Every row comes from one small tree of marks. The marks that hang from a mark follow it in brackets, in the order of their numbers. Every link used is in the known rows. Which tree was each row made from?
Known rows
Z606[Z163[Z330[Z185 Z956[Z595]]] Z205]: [ 0.25  2.51 -4.12  1.14  2.65  0.81 -0.80  1.31  3.73 -2.90  3.96  0.50
 -0.41  1.28  4.44  6.24  4.54  1.54]
Z595[Z956[Z330[Z163[Z606[Z205]] Z185]]]: [-2.86 -0.38 -0.47  6.74  2.11 -3.04 -4.06  2.49 -0.86  4.25 -1.06  0.53
 -3.11  1.77  0.77 -2.02  2.63 -8.82]
Z185[Z330[Z163[Z606] Z956[Z595]]]: [-0.73  0.93  2.78 -1.88  2.91 -1.74 -4.60  2.80  0.76  1.85  2.75  0.00
  2.10  0.92  0.28  1.34  1.81 -1.90]
Z330[Z163]: [-0.34 -1.95  4.27 -3.03 -1.18 -0.62 -0.77 -1.89 -1.48  0.55  1.14 -1.34
 -3.94 -0.48 -6.40  0.81 -2.06  0.31]
Z252[Z606[Z163]]: [-2.41  0.19  3.73 -3.02 -1.54  1.73 -4.39  0.48  0.17 -1.49  1.31 -0.25
 -2.29  1.03 -2.75  1.77  0.35  6.09]
Z163[Z330]: [-2.20  0.03  3.22  1.25 -1.56 -0.39 -0.77 -2.18 -2.35 -2.61  0.69 -1.47
 -3.19  1.15 -4.09  5.01 -2.60  2.69]
Z956[Z330[Z163] Z595]: [-3.92 -0.80  4.34  1.68  2.31 -2.43 -3.65  1.54 -1.07  1.97  0.14 -2.51
 -1.30 -1.52 -0.71  2.66 -3.37 -3.45]
Z595[Z956[Z330]]: [-4.31 -0.12  2.05  8.61  3.47 -2.73 -4.50  2.40 -4.29  1.30 -1.91 -5.60
 -2.43 -1.13 -0.55  2.29 -5.52 -4.58]
Z956[Z595]: [-4.69  0.17  3.91  0.30  4.12  0.41 -3.25  0.87 -1.82 -0.91  0.64 -4.77
 -1.78 -0.09 -0.77  3.64 -3.05 -0.69]
Z252[Z606[Z163[Z330]]]: [-2.12  0.98  2.96 -2.13 -3.69  1.01 -2.93 -0.96  0.57 -2.79  2.71  1.84
 -1.42  2.47 -1.87  4.31  1.19  7.69]
Z595[Z956[Z330[Z163[Z606] Z185]]]: [-3.99  1.09  2.33  5.33  2.04 -5.34 -3.27  2.65 -3.42  4.57 -0.24  1.05
 -0.92  0.85 -0.41  0.03 -0.29 -5.73]
Z595[Z956[Z330[Z163]]]: [-2.13 -1.31  2.16  5.21  1.70 -3.52 -3.08  1.58 -3.03  3.28 -0.26 -3.27
 -2.18 -1.33 -2.01  0.72 -4.18 -5.71]
Z163[Z330 Z606[Z205]]: [-3.45  0.06  2.10  2.47 -2.17  1.55 -3.93 -0.64  1.13 -1.93 -0.27 -0.95
 -3.47  3.93 -3.33  1.94  1.10 -0.47]
Z163[Z330[Z185] Z606[Z205]]: [-2.81  0.86  0.77  2.96 -1.14  0.16 -1.70 -1.32 -0.23 -1.51 -0.01  2.14
 -4.11  4.28 -1.53  2.35  3.89 -0.49]
Z606[Z205]: [-1.31 -2.41  1.37  1.52  0.61  2.38 -2.95 -1.03 -0.04 -1.75 -1.39 -4.32
 -6.30  0.57 -3.82  0.39 -0.66 -1.74]
Z330[Z163[Z606[Z205]] Z185 Z956[Z595]]: [-1.13 -0.33 -0.45 -1.90  4.13  0.29 -2.29  4.02  3.83  2.40  2.28  0.32
 -0.85  1.39  1.33 -0.48  4.26 -5.63]
Z205[Z606[Z163[Z330[Z956]]]]: [ 1.19 -0.82  3.48 -3.92 -3.91  0.73 -1.00  0.97  3.10 -1.38  4.26  1.49
 -1.38  0.48 -1.05  5.37 -0.54  8.10]
Z163[Z330[Z185 Z956[Z595]] Z606[Z205]]: [-2.85  1.59 -1.52  2.56  3.60  0.45 -2.47  3.58  3.19 -0.71  1.78  0.15
 -0.03  3.09  3.66  3.76  3.44 -3.41]
Z252[Z606[Z163[Z330[Z185 Z956]] Z205]]: [ 1.65  0.06 -3.26 -0.55 -1.44  2.09 -0.93  1.59  4.17 -2.43  2.78  3.26
 -2.42  2.31  2.46  2.93  5.91  3.60]
Z595[Z956]: [-2.78 -0.31  1.63  4.09  3.36 -0.76 -2.73  0.74 -3.90  0.36  0.26 -5.34
 -2.51  0.07 -1.93  1.58 -3.50 -2.77]
Z330[Z185 Z956[Z595]]: [-1.94  0.84  0.49  0.14  6.17 -0.90 -0.53  3.48 -0.80 -0.18  1.49 -2.64
 -0.68 -1.26  2.12  4.22 -1.24 -1.52]

Write each row's tree
[ 0.26  1.68 -1.80  1.26 -2.10  0.63  0.02 -3.44  0.53 -3.75  1.79  2.42
 -4.28  2.59 -0.63  4.72  4.96  4.47] | Z606[Z163[Z330[Z185]] Z205]
[-0.32  0.13  4.03 -3.64 -4.25 -0.61  0.88 -2.78 -0.59 -1.47  3.41  5.79
 -3.42  2.33  0.28  5.61  3.47  9.17] | Z205[Z606[Z163[Z330[Z185]]]]
[-2.18  0.89  0.97  1.24  3.20 -0.02 -1.54  2.56  0.86 -1.79  2.75 -3.60
  0.72 -0.08  1.22  6.36 -3.09 -0.11] | Z163[Z330[Z956[Z595]]]
[-4.47  0.26  1.88  2.87  2.85 -1.79 -4.38  2.53  1.06  2.99 -0.70  1.35
 -2.28  1.59  1.95 -0.09  3.09 -6.65] | Z956[Z330[Z163[Z606[Z205]] Z185] Z595]
[-1.56  3.25 -0.04 -0.46  1.71 -0.06 -2.32  2.09  2.50 -2.79  4.56 -2.03
  2.21  0.07  1.09  7.87 -1.23  4.45] | Z606[Z163[Z330[Z956[Z595]]]]
[-0.87 -0.80  0.23 -0.64 -3.48  3.29 -3.81 -1.08  3.00 -3.11  1.77  1.26
 -3.44  3.31 -0.47  2.34  4.28  4.79] | Z252[Z606[Z163[Z330] Z205]]
[-1.96  2.51  1.59  1.39  0.08 -1.93 -0.43  2.13 -0.32 -0.76  1.60  1.66
 -0.42  1.96 -1.76  4.82  0.16  1.58] | Z163[Z330[Z185 Z956] Z606]
[-0.49  0.93  1.91 -3.62  0.59 -0.26  0.11  2.11  2.61 -0.60  5.53  3.69
  0.67  1.01  5.57  7.01  2.74  6.29] | Z205[Z606[Z163[Z330[Z185 Z956[Z595]]]]]
[ 0.92 -1.25 -0.26 -1.85  0.35  0.12 -1.09  2.37  3.17  1.72  1.33  1.22
 -3.40  1.22 -3.01 -1.50  3.61 -3.81] | Z330[Z163[Z606[Z205]] Z185 Z956]
[-5.26 -0.82  3.04  2.85  1.92 -0.48 -6.74  3.17  2.42  2.68 -0.86 -1.85
 -1.87  1.18 -0.05 -0.57  0.34 -6.79] | Z956[Z330[Z163[Z606[Z205]]] Z595]
[ 0.43 -0.70  0.02 -0.44  2.96  0.53 -5.41  2.54  3.25  1.48  1.65 -0.62
 -0.05  1.81  1.49 -0.76  4.76 -4.84] | Z185[Z330[Z163[Z606[Z205]] Z956[Z595]]]
[-2.34  0.63  4.36 -3.00 -0.83 -2.20 -0.84 -0.72 -1.87  1.71  1.24  2.96
 -2.78  1.89 -5.03  0.20  1.64  0.05] | Z330[Z163[Z606] Z185]
[-3.09 -1.76  3.35  2.71 -1.75 -0.72 -5.71  1.47  1.61  2.21 -1.88 -0.99
 -4.23  0.93 -4.25 -1.73 -0.18 -4.75] | Z956[Z330[Z163[Z606[Z205]]]]
[-4.06  3.33  1.22  1.22  3.48 -1.82 -1.75  3.75  0.56 -0.40  2.71  0.69
  2.07  2.21  2.55  5.81  0.61 -0.32] | Z163[Z330[Z185 Z956[Z595]] Z606]
[-0.21  0.87 -0.44  0.94 -3.05  1.93 -2.33 -3.04  1.79 -4.16  1.73 -0.50
 -3.89  2.21 -2.76  4.23  2.19  4.28] | Z606[Z163[Z330] Z205]
[-0.95 -0.86  5.47 -3.79 -5.30  0.59 -1.52 -2.20  0.73 -1.74  3.29  2.73
 -2.90  1.95 -1.84  5.16  0.52  9.03] | Z205[Z606[Z163[Z330]]]
[-1.51  2.58 -0.62 -1.87  2.08 -0.05 -1.52  3.51  2.34 -1.62  4.77  2.84
  2.14  1.60  5.49  6.07  3.44  4.82] | Z252[Z606[Z163[Z330[Z185 Z956[Z595]]]]]
[-0.91  0.12 -2.05 -0.72  1.13  3.57 -4.63  3.81  6.36 -2.25  3.77 -0.81
  0.35  2.03  4.59  3.71  3.61  1.64] | Z252[Z606[Z163[Z330[Z956[Z595]]] Z205]]
[-3.36 -0.01  3.04  1.71  3.37 -3.78 -1.27  1.02 -2.44  2.24  0.20  0.67
 -1.90 -1.29  1.16  3.07 -0.67 -3.40] | Z956[Z330[Z163 Z185] Z595]
[ 0.48  2.41  0.25 -0.66 -1.89 -0.17 -1.00  0.39  1.76 -3.33  3.50 -1.17
 -0.25 -0.22 -3.04  6.71 -1.72  6.39] | Z606[Z163[Z330[Z956]]]
[-2.50 -0.90  2.00  3.01 -0.79 -2.00 -3.21  0.93  0.18  2.48 -1.94  2.23
 -4.82  1.34 -2.41 -1.13  2.69 -4.62] | Z956[Z330[Z163[Z606[Z205]] Z185]]
[-1.18 -1.24  1.76 -1.58 -0.62  0.14 -1.54 -0.78  0.66  1.47  0.21  2.37
 -4.89  2.68 -3.89 -1.89  4.74 -2.83] | Z330[Z163[Z606[Z205]] Z185]
[ 0.19 -0.30  0.66 -3.19  4.65 -1.53  0.80  2.58  0.37  1.57  3.29 -0.14
 -0.48 -1.34  0.78  2.71  0.38 -2.43] | Z330[Z163 Z185 Z956[Z595]]
[-1.68 -1.20  0.81 -1.90  3.04  1.56 -4.63  4.64  5.36  2.07  2.31 -2.82
 -0.36  1.03 -0.65 -1.02  1.30 -5.90] | Z330[Z163[Z606[Z205]] Z956[Z595]]
[-0.34 -1.23  1.95 -3.32  3.58 -0.23 -1.45  3.22  1.94  1.43  3.20 -3.56
  0.02 -1.67 -1.42  2.09 -2.57 -2.48] | Z330[Z163 Z956[Z595]]
[-0.23  0.14 -1.26 -0.45 -2.70  1.91 -1.48 -1.65  1.57 -2.90  1.85  4.36
 -4.07  3.73  1.51  2.75  6.92  4.67] | Z252[Z606[Z163[Z330[Z185]] Z205]]
[ 1.67 -0.79  1.16 -1.70  3.51 -1.39 -2.19  1.22 -0.27  0.71  2.62 -1.18
  0.46 -1.06  0.85  2.44  1.05 -1.58] | Z185[Z330[Z163 Z956[Z595]]]
[-5.74  1.56  4.49  1.57  2.53 -4.07 -3.65  2.73 -1.42  3.36  0.17  1.92
 -0.26  0.70  0.59  1.91  0.27 -3.58] | Z956[Z330[Z163[Z606] Z185] Z595]
